Each row was made from one small tree. The marks that hang from a mark follow it in brackets, in the order of their numbers. Every link used is in the known rows. Write each row's tree.
Known rows:
q761[q896[q790[q192[q856[q424[q279]]] q483]]]: [-44.9  14.0   9.0   8.0  25.5 -16.2 -42.2  18.9 -15.1 -17.5  -8.8  18.4
   8.1 -31.3  14.1 -12.4  18.9 -16.4 -16.5 -30.8 -27.6   8.3 -35.1  19.9
  12.1 -37.8   5.8 -14.1 -14.5 -13.8]
q192[q856]: [  2.3   9.8   3.5   8.1   1.1   8.4 -22.5  -0.7 -10.5   2.8  -4.9  -4.9
   0.2  -8.0  -0.5  -0.7  -0.5  -5.0  -1.2  -5.3   3.7   3.0  -3.5  -9.9
   2.5  -1.7   3.8   3.6 -17.7  -9.7]
q856[q424[q279[q192]]]: [-15.5  11.9  -8.8  -2.0  13.1 -24.7   8.5  22.4 -13.8 -10.9   1.2  -4.4
   8.7   3.9 -32.2  -7.2   4.6  -7.9 -19.7   6.8 -18.0 -11.2 -11.3   2.4
  -0.8 -15.4   0.5  -5.3   6.2   4.6]
q483[q790[q192[q856[q424]]]]: [-28.9   6.9   8.2  12.9  18.2  -2.9 -33.3  24.5 -17.9   7.7 -14.6  19.9
  17.4 -10.3  13.9  -4.2   2.8   8.4 -23.5 -14.8  -5.7   0.7 -23.3 -10.2
   6.6  -5.0   1.0 -14.2 -15.2 -11.4]
q761[q896[q790]]: [-13.6 -10.9  13.3  -6.3  -1.5 -18.6 -11.0  -7.0  -6.0  -6.5  -8.8  -1.2
   2.2  -9.0  14.9   6.3  17.3   9.6  -1.5  -8.9  -7.0  10.5  -3.9  17.8
  -2.3 -26.3  -2.7   4.0   4.4   2.4]
q465[q192[q790 q856[q424]] q761[q896]]: [ 21.7  16.6  16.7  -4.9  12.0 -20.0 -30.4  -7.0  -3.2  -9.5  -8.7  -0.6
  -7.6   6.6  50.6   8.3  32.4  19.5 -11.3 -11.9 -16.8  16.4 -20.4   6.1
  17.4 -45.3  12.3  13.7  -3.9 -12.8]
q268[q465[q192]]: [  6.8 -16.2   7.4 -22.5   4.4 -12.0   2.6  -0.4  15.3  -0.1  13.3   6.5
  -8.4  27.7   3.8  11.6   7.4  -7.4  -6.7   4.2  -2.8   7.3  -5.8   6.2
   1.4  -3.5   7.5 -20.5 -10.7   5.9]
q856[q424[q279]]: [-14.8  14.3  -6.6  12.7  14.6 -17.8  13.5   3.1 -15.6  -7.2   5.1  -3.9
   1.6 -14.9  11.6  -8.0   7.8 -17.3  -9.3  21.7  -5.3   2.0 -16.0   7.6
   3.0 -16.7  -0.7  -1.7   4.7  -2.7]
q424[q279[q192[q856]]]: [-10.0  11.6  -5.1 -11.0  15.5 -10.4 -21.2  22.7 -17.7  -6.6   3.5 -15.9
   7.6  -4.3 -46.6  -3.7   0.5 -15.2 -14.4  -1.9  -7.9 -11.4  -4.6 -10.5
  -3.3 -12.8   8.6  -6.6 -21.0  -2.6]
q483[q790[q192[q856[q424[q279]]]]]: [-40.8   7.3  -1.2  10.6  32.3 -13.5 -28.3  28.4 -27.0   2.4  -2.0   9.2
  20.3 -27.1  12.4  -7.1   7.9 -14.1 -26.7  -1.8  -2.2   1.7 -29.6  -6.1
   4.5 -17.3   4.3 -20.3 -18.0 -12.0]
q279[q192[q790]]: [  7.1   4.7   0.1  -7.0   1.7   0.1 -21.5  23.2 -10.4  -8.6  -3.7  -3.5
  11.9  19.9 -55.8  -0.5  17.0  19.5  -5.3  -1.2 -30.6   5.6   1.2 -15.2
  -4.7 -12.0   9.3  -0.9   2.1   4.8]
q856[q424[q279[q192[q790]]]]: [ -8.9  16.0  -7.1   6.2  16.6 -18.2  -9.3  23.8 -24.5 -15.2   1.2  -9.8
  14.0   1.5 -45.1  -8.9  25.9   2.9 -13.8  19.8 -35.3   8.4 -13.5  -6.2
  -1.2 -29.2   9.0  -2.0   7.6   1.6]
q424[q279[q192[q790 q856]]]: [ -4.5  16.2  -4.9  -4.5  17.1  -2.2 -37.7  24.3 -28.7 -11.3   4.4 -20.9
  14.9  -6.0 -59.8  -4.0  22.6  -1.4  -7.6   9.2 -25.7   8.3  -7.0 -18.7
  -4.4 -27.6  15.8  -3.2 -21.0  -5.5]
q268[q465[q192[q790 q856[q424]] q761[q896]]]: [ 11.0   3.3  22.7  -9.4   8.4 -24.5 -27.3 -15.0   7.6  -5.5  -4.2   6.2
 -16.7  14.1  42.7  15.1  38.9  -6.1  -8.8   3.9 -17.0  22.2 -18.7   2.9
  17.0 -50.8  17.7   4.2  -7.5  -5.6]
q761[q896[q790[q192[q856]]]]: [-24.3 -10.0  20.3  -1.5   7.8  -8.7 -41.4   7.1 -12.1  -1.3 -14.3  13.7
   7.5 -16.2  15.8   0.1  17.6   5.2  -7.1 -35.8 -11.6   6.5 -16.0   3.5
   4.0 -21.9   6.7  -6.5 -20.4  -3.8]
q338[q856[q424[q279[q192[q790[q483]]]]]]: [-13.7  24.4 -14.6 -11.3   9.9   9.6 -27.6  39.8 -24.9 -25.7  -6.9 -13.5
  16.8   6.1 -62.0 -16.8   1.8  -5.4  -8.9   1.0 -42.2  -5.1  -4.0  -4.2
  -1.3 -30.1  16.6 -13.9  -4.2  -2.0]
q483[q790]: [-14.5  -5.5  -1.1  -9.2   9.4  -5.0 -14.4  11.7  -3.9   3.7  -1.2   1.2
  11.9  -2.3  -1.5   6.2  -0.5   6.0 -11.7   6.1   7.9   1.7  -3.8  -1.0
  -5.7  -2.6  -4.4  -6.5  -1.2  -2.9]
q790[q192 q483]: [-16.6   0.1  -0.9  -8.4  10.4  11.7 -17.6  23.6  14.2  -5.6  -0.3  28.9
   4.0   0.7 -11.0 -12.0  -5.2  -6.6  -3.7 -35.5 -16.8  -6.8 -12.3   3.1
   7.3   8.1   5.6 -18.9  -7.5  -3.3]
q268[q465[q192[q790] q761[q896]] q856[q424]]: [ 20.6   3.8  17.7 -19.0   1.5 -28.7 -12.4 -28.4   9.2  -8.5   1.3  13.1
 -28.2  14.8  15.4  15.6  42.9 -30.4   4.5   2.1 -22.1  25.6 -26.7   7.6
  19.0 -51.9  14.1   1.0  11.8   6.2]
q192[q790[q483] q856[q424[q279]]]: [-18.3  36.1  -4.7  22.6  21.5   5.4 -41.0  13.4 -21.7 -19.0   0.9  -2.8
   4.8 -25.1 -18.3 -13.7  18.2 -11.2  -5.3  11.4 -29.7  19.9 -25.2  -5.1
   9.7 -29.7  12.4  -0.2 -13.4 -22.2]
q268[q465[q761] q856]: [ -0.8  -1.4   1.5 -25.5  -5.8  -3.8  10.3 -27.5  17.0   5.6   3.5   3.5
 -19.3   2.2  -8.5  14.5  13.3 -58.6  12.2  -7.9  -1.1   0.7  -4.2  -2.6
   7.8 -18.0   6.2  -5.2   2.8  13.5]

Write each row's tree:
[-14.5   9.1  -3.5  -8.3   4.4 -25.8   2.7   0.5 -10.4  -6.8   6.1   4.1
 -12.8   5.3 -65.7   1.1  15.9 -60.9  -6.4  17.8 -21.7  -1.0 -20.7  -5.5
   2.9 -23.6   6.3 -15.8   1.6  14.1]
q268[q465 q856[q424[q279[q192]]]]
[-32.5  23.5  -3.9  12.7  25.2   0.6 -29.5  23.7  -8.5 -11.2  -0.3  20.5
   6.1 -25.3  -1.7 -18.9   1.4 -26.6 -14.6 -20.4 -20.4  -3.3 -30.9   0.8
  14.0 -11.4   6.9 -17.2 -19.7 -16.1]
q790[q192[q856[q424[q279]]] q483]
[-35.9  10.1  19.0  12.4  10.2  -6.5 -50.0  14.7  -6.5 -12.9 -22.5  29.8
   5.7 -13.3  17.1  -8.3  13.3   5.2 -14.7 -44.3 -29.2   7.5 -29.6  15.2
  13.4 -23.2   3.2  -6.8 -11.7 -13.3]
q761[q896[q790[q192[q856[q424]] q483]]]
[ -1.3   7.3  -3.8 -29.0  14.7 -27.1  22.8 -17.3   7.7  -6.7  16.5  -4.1
 -16.3   9.1   9.9  11.0  21.4 -58.6  -6.6   1.2  -9.5   4.4 -25.6  13.0
  13.3 -34.9   7.5 -18.6   1.6   9.3]
q268[q465[q192 q761] q856[q424[q279]]]
[ -8.1  -9.3  14.0 -50.8   1.2 -18.2 -16.8 -16.7  29.2 -14.8   4.1  11.9
 -18.5  18.1   0.5  20.0  24.1 -37.2   0.5 -44.8 -20.3  10.0 -17.6  31.8
  11.6 -40.6   6.3 -19.0  -0.4   9.4]
q268[q465[q192 q761[q896[q790[q483]]]] q856]
[-15.2  22.8  -3.4  21.9  15.9  -9.9 -11.5   2.4 -23.7  -5.2  -1.2  -6.3
   1.2 -25.0  10.1  -8.3   7.9 -17.5 -11.0  16.3  -2.6   3.9 -18.4  -2.2
   6.5 -17.7   4.1   0.4 -11.4 -12.7]
q192[q856[q424[q279]]]
[ -8.2  35.7 -11.5   0.1  10.6  -4.6 -31.6  21.5 -20.4 -26.5   2.1   4.6
  -0.3   1.1 -87.9 -13.0  20.2 -31.2  -3.0   0.4 -48.6   8.5 -26.4  -5.8
   7.8 -31.9   9.2  -7.8   5.5  -3.6]
q268[q856[q424[q279[q192[q790[q483]]]]]]
[-16.6   9.8   4.1  -0.4  11.0  20.5 -39.4  23.6   4.7  -2.9  -5.8  24.3
   3.7  -7.8 -11.6 -10.8  -5.5 -10.5  -4.7 -40.8 -15.7  -4.8 -14.4  -5.7
  10.7   7.1   9.1 -16.4 -25.3 -13.0]
q790[q192[q856] q483]
[ -6.6  32.6   3.8  11.7   4.9  10.3 -54.5  33.2 -12.7 -17.9 -14.9   8.1
   9.7  12.6 -60.5  -9.3  10.7  13.0 -13.8 -12.7 -46.5   7.2 -13.9 -13.5
   8.1 -14.8  10.3   1.2  -9.4 -13.5]
q279[q192[q790[q483] q856[q424]]]
[  2.8  25.4   6.4  15.3   2.4   0.5 -40.7  21.0 -24.2  -8.3 -16.8  -0.8
  11.1  11.8 -46.1  -4.0  17.7  21.4 -12.8   0.7 -34.6  10.2 -11.4 -21.7
   3.0 -17.4  10.2   7.6  -7.5  -7.3]
q279[q192[q790 q856[q424]]]
[-41.8  14.8   5.9  13.7  10.9  13.2 -36.9  25.1  -9.8  -9.8 -20.5  21.6
  19.8  -5.9  -0.3 -10.9   6.6   9.2 -16.0 -49.3 -36.7   7.3 -25.0   7.3
   8.3  -6.9   2.7 -18.1 -15.3 -12.0]
q896[q790[q192[q856[q424]] q483]]
[-24.7  15.8  -0.9  17.7  24.1  -7.9 -14.1  13.7 -19.4  -1.9   0.1   9.2
   8.3 -24.1  14.2 -13.8   8.9 -18.9 -14.3  -3.0 -10.1  -0.9 -27.2  -5.9
   9.9 -12.9   7.6 -13.8 -18.1 -10.0]
q790[q192[q856[q424[q279]]]]
[  5.5   7.0   7.0 -32.6  11.4  10.2 -34.6   8.2  20.4  -9.4   6.4   1.9
  -2.8  22.5  -2.9  11.6  22.7 -10.4  -4.2 -21.1 -27.6  17.1  -8.5  -0.5
  11.3 -28.5  20.8 -12.3 -21.3  -7.5]
q268[q465[q192[q790[q483] q856] q761]]
[ 13.0  24.4  14.2  -9.8  13.6 -11.1 -45.0   1.6   8.5 -19.1  -7.3  10.1
  -9.4   6.1  34.7   2.9  23.3  11.8 -11.1 -28.7 -26.4  14.1 -23.0  13.7
  21.3 -43.0  12.4   8.4  -5.2 -19.9]
q465[q192[q790[q483] q856[q424]] q761[q896]]
[-35.6   6.0   5.6  -4.2  10.3  18.1 -43.3  26.7  -3.3  -8.0 -12.6  14.2
  21.7  -8.1 -12.6  -7.4   4.1   5.3  -9.6 -55.1 -29.1   4.6 -14.6   4.6
   2.9  -4.5   6.4 -22.4 -25.9  -9.2]
q896[q790[q192[q856] q483]]
[-20.9  20.8   5.8  16.7  10.5  12.7 -37.0  21.6  -0.2  -6.6 -13.5  33.1
   3.3  -5.6   0.0 -15.4  -3.1  -5.8 -12.3 -33.0 -21.6  -2.6 -24.8  -3.6
  16.0   2.5   6.5 -12.7 -16.4 -14.5]
q790[q192[q856[q424]] q483]
[-12.7 -19.6  14.5 -48.1   8.8 -25.1  -7.4  -2.9  34.3 -12.9   3.8   7.3
  -6.4  22.0  26.7  19.2  21.6 -10.4 -10.5 -40.0 -20.8   6.1  -7.3  38.8
   6.9 -37.9   7.0 -17.3  -1.4   7.2]
q268[q465[q192 q761[q896[q790[q483]]]]]
[ -3.8  11.4   6.1   4.7  22.9 -13.9 -24.9   2.0 -18.9  -9.7  12.9  -7.8
  -1.7   3.1   2.8   3.2  33.3 -14.0 -12.6  33.2 -23.1  30.8 -25.1  -6.4
   7.3 -37.3  20.2 -16.2 -22.1 -10.6]
q268[q465[q192[q790 q856[q424[q279]]]]]
[ -1.2  22.5   2.2  -5.4   4.1  18.6 -60.0  32.4  -8.0 -15.7  -8.6   2.1
  10.0  12.4 -71.4  -5.8   9.6  14.1  -5.8 -19.5 -37.6   5.4  -6.1 -16.1
   1.9 -12.3  14.2  -1.0 -17.5 -11.7]
q279[q192[q790[q483] q856]]
[ -1.6  26.9   7.4  31.0   3.8   8.3 -35.1   0.6 -24.3  -4.8 -13.1  -1.1
   4.3  -8.3   2.0  -5.2  21.8  13.7  -2.3  14.0 -21.4  23.3 -15.2 -17.1
   7.6 -19.1   8.6  11.4  -7.6 -14.3]
q192[q790 q856[q424]]
[-21.9 -20.4  11.3 -25.7   9.2 -19.5  -0.9   1.0  11.3  -1.5 -10.5   8.5
  11.3  -6.6  42.8   5.8  24.1   0.7  -5.6 -48.7 -14.0  -3.9  -8.1  21.8
   4.6 -31.6   3.3  -4.6   6.0  10.2]
q465[q761[q896[q790[q192]]]]
[-23.5 -22.2  16.8 -34.4   0.1 -19.5  -6.2 -21.2  14.0   1.9  -7.2  20.0
 -10.8  -5.4   7.5  13.6  33.9 -48.5   7.1 -38.4 -17.1   5.8 -16.6  11.4
   9.7 -38.4   8.8 -14.9   2.1  19.6]
q268[q465[q761[q896[q790[q192]]]] q856]
[  6.3  13.2   4.7   0.1   2.7   8.0 -44.4  21.7 -19.7  -5.6  -8.9  -8.2
  11.4  12.0 -57.7  -0.8  16.1  18.1  -5.6  -4.4 -27.9   7.9  -1.2 -22.7
  -1.8 -16.1  14.3   2.6 -17.2  -5.1]
q279[q192[q790 q856]]
[-14.1   7.6   8.1 -20.5  24.5 -36.6  -8.3  -1.3 -10.2 -14.1  -1.8 -20.3
   6.4  -8.3  59.4   9.3  28.0   2.6 -23.6 -23.2 -11.3   6.6 -24.1  30.7
   9.2 -54.3   4.8  -2.8  -6.8  -6.4]
q465[q192[q856[q424[q279]]] q761[q896[q790]]]
[ 20.5   3.4   8.4 -34.6  12.4 -11.1 -26.6   4.8  24.0 -18.4   5.6   6.1
  -9.1  14.8  22.4   6.3  23.8   8.2  -3.5 -31.3 -21.9   8.2  -9.7  20.6
  13.8 -37.1  11.3   2.0   5.7  -7.9]
q465[q192[q790[q483]] q761[q896]]
[-16.5  24.9 -11.5   2.6  19.1  -9.3 -23.2  34.6 -12.3 -24.8   2.5   0.7
  12.4   3.6 -59.7 -12.3  19.0  -0.5 -14.7   3.7 -45.6   5.5 -16.6   0.9
   2.7 -27.4   9.2  -7.2   6.2  -4.8]
q856[q424[q279[q192[q790[q483]]]]]
[-31.3 -22.1  21.6 -25.8   7.9 -16.3 -22.4  -8.5  13.8   6.2 -11.5  13.0
   0.5  -7.9  33.8  13.4  29.5 -22.2  -5.4 -37.6 -11.9   5.1  -9.9   7.1
   7.4 -38.9  13.4 -11.0 -17.4   8.8]
q268[q465[q761[q896[q790[q192[q856]]]]]]
[-30.5 -12.1  12.5 -11.7   9.7  -7.0 -30.1  16.5   7.2 -11.7  -9.2  26.4
   5.7  -7.7   4.4  -4.6  12.3   2.8  -6.1 -47.0 -24.6   2.9 -16.4  23.5
   4.9 -18.8   3.0 -15.1  -2.3  -0.7]
q761[q896[q790[q192 q483]]]
[ 18.7 -17.5  16.7 -35.6   8.3 -25.3 -10.6 -13.6  22.3  -4.6  10.2   2.1
 -15.9  22.3  29.5  18.8  37.7  -6.6  -0.8   0.4 -13.0  18.1  -6.9  11.5
   9.8 -44.1  17.3  -2.8   1.6   5.9]
q268[q465[q192[q790] q761[q896]]]
[ 15.3  -5.2   6.9 -23.6  -2.5  -5.8  -4.0 -14.9   7.8  -1.5  12.4   8.1
 -20.8  23.9 -26.0  13.5   7.8 -34.4   3.5  -3.4  -6.0  12.3 -15.5  -2.8
   6.3  -7.7   8.0 -22.7 -10.1   7.2]
q268[q465[q192] q856]
[ -6.9  35.8   5.0  26.9   6.1  19.3 -48.7  11.8 -12.6 -13.7 -12.6   8.7
   2.7  -6.8 -12.4  -9.8  13.7   7.2  -2.6  -1.0 -32.7  20.7 -19.3  -9.1
  11.5 -18.2  10.1   5.1  -9.3 -21.5]
q192[q790[q483] q856[q424]]
[ -4.5   2.0  12.9 -35.6  11.0 -10.8 -36.3   7.0  14.5 -15.6  -5.5  -1.1
   1.4   5.8  31.8  11.9  12.7  11.3 -13.2 -60.1 -17.5   3.2 -11.5  30.7
   9.8 -34.9   4.9  -4.6 -13.8  -9.9]
q465[q192[q856] q761[q896[q790[q483]]]]
[-11.7  13.7  14.9 -19.9  11.8 -17.7 -30.5   4.3  10.4 -17.5 -13.6   3.6
   1.4   6.7  47.1   8.6  16.8  14.9 -21.4 -54.7 -23.3   4.5 -21.0  32.2
  15.0 -38.4   1.8  -1.3  -5.5 -11.5]
q465[q192[q856[q424]] q761[q896[q790[q483]]]]
[ -4.1  20.0   4.5   8.8  -0.2  -7.1 -22.6  18.4 -16.1  -3.6 -16.1   3.9
   4.8  13.0 -32.5  -3.1  -0.6   9.7 -18.9 -11.7 -18.6  -8.3  -9.0 -11.5
   3.3  -4.8   1.7   2.9  -8.1  -3.9]
q279[q192[q856[q424]]]
[ -3.4   0.1  12.1 -21.5  22.0 -43.1  -3.7 -15.3   8.1  -4.5   8.7   0.3
 -20.2  -5.1  50.4  13.4  25.3 -36.7 -16.6   7.1   1.8   4.9 -22.2  16.5
  15.5 -48.3  11.4  -5.2 -11.8  -3.5]
q268[q465[q192[q856[q424[q279]]] q761[q896]]]
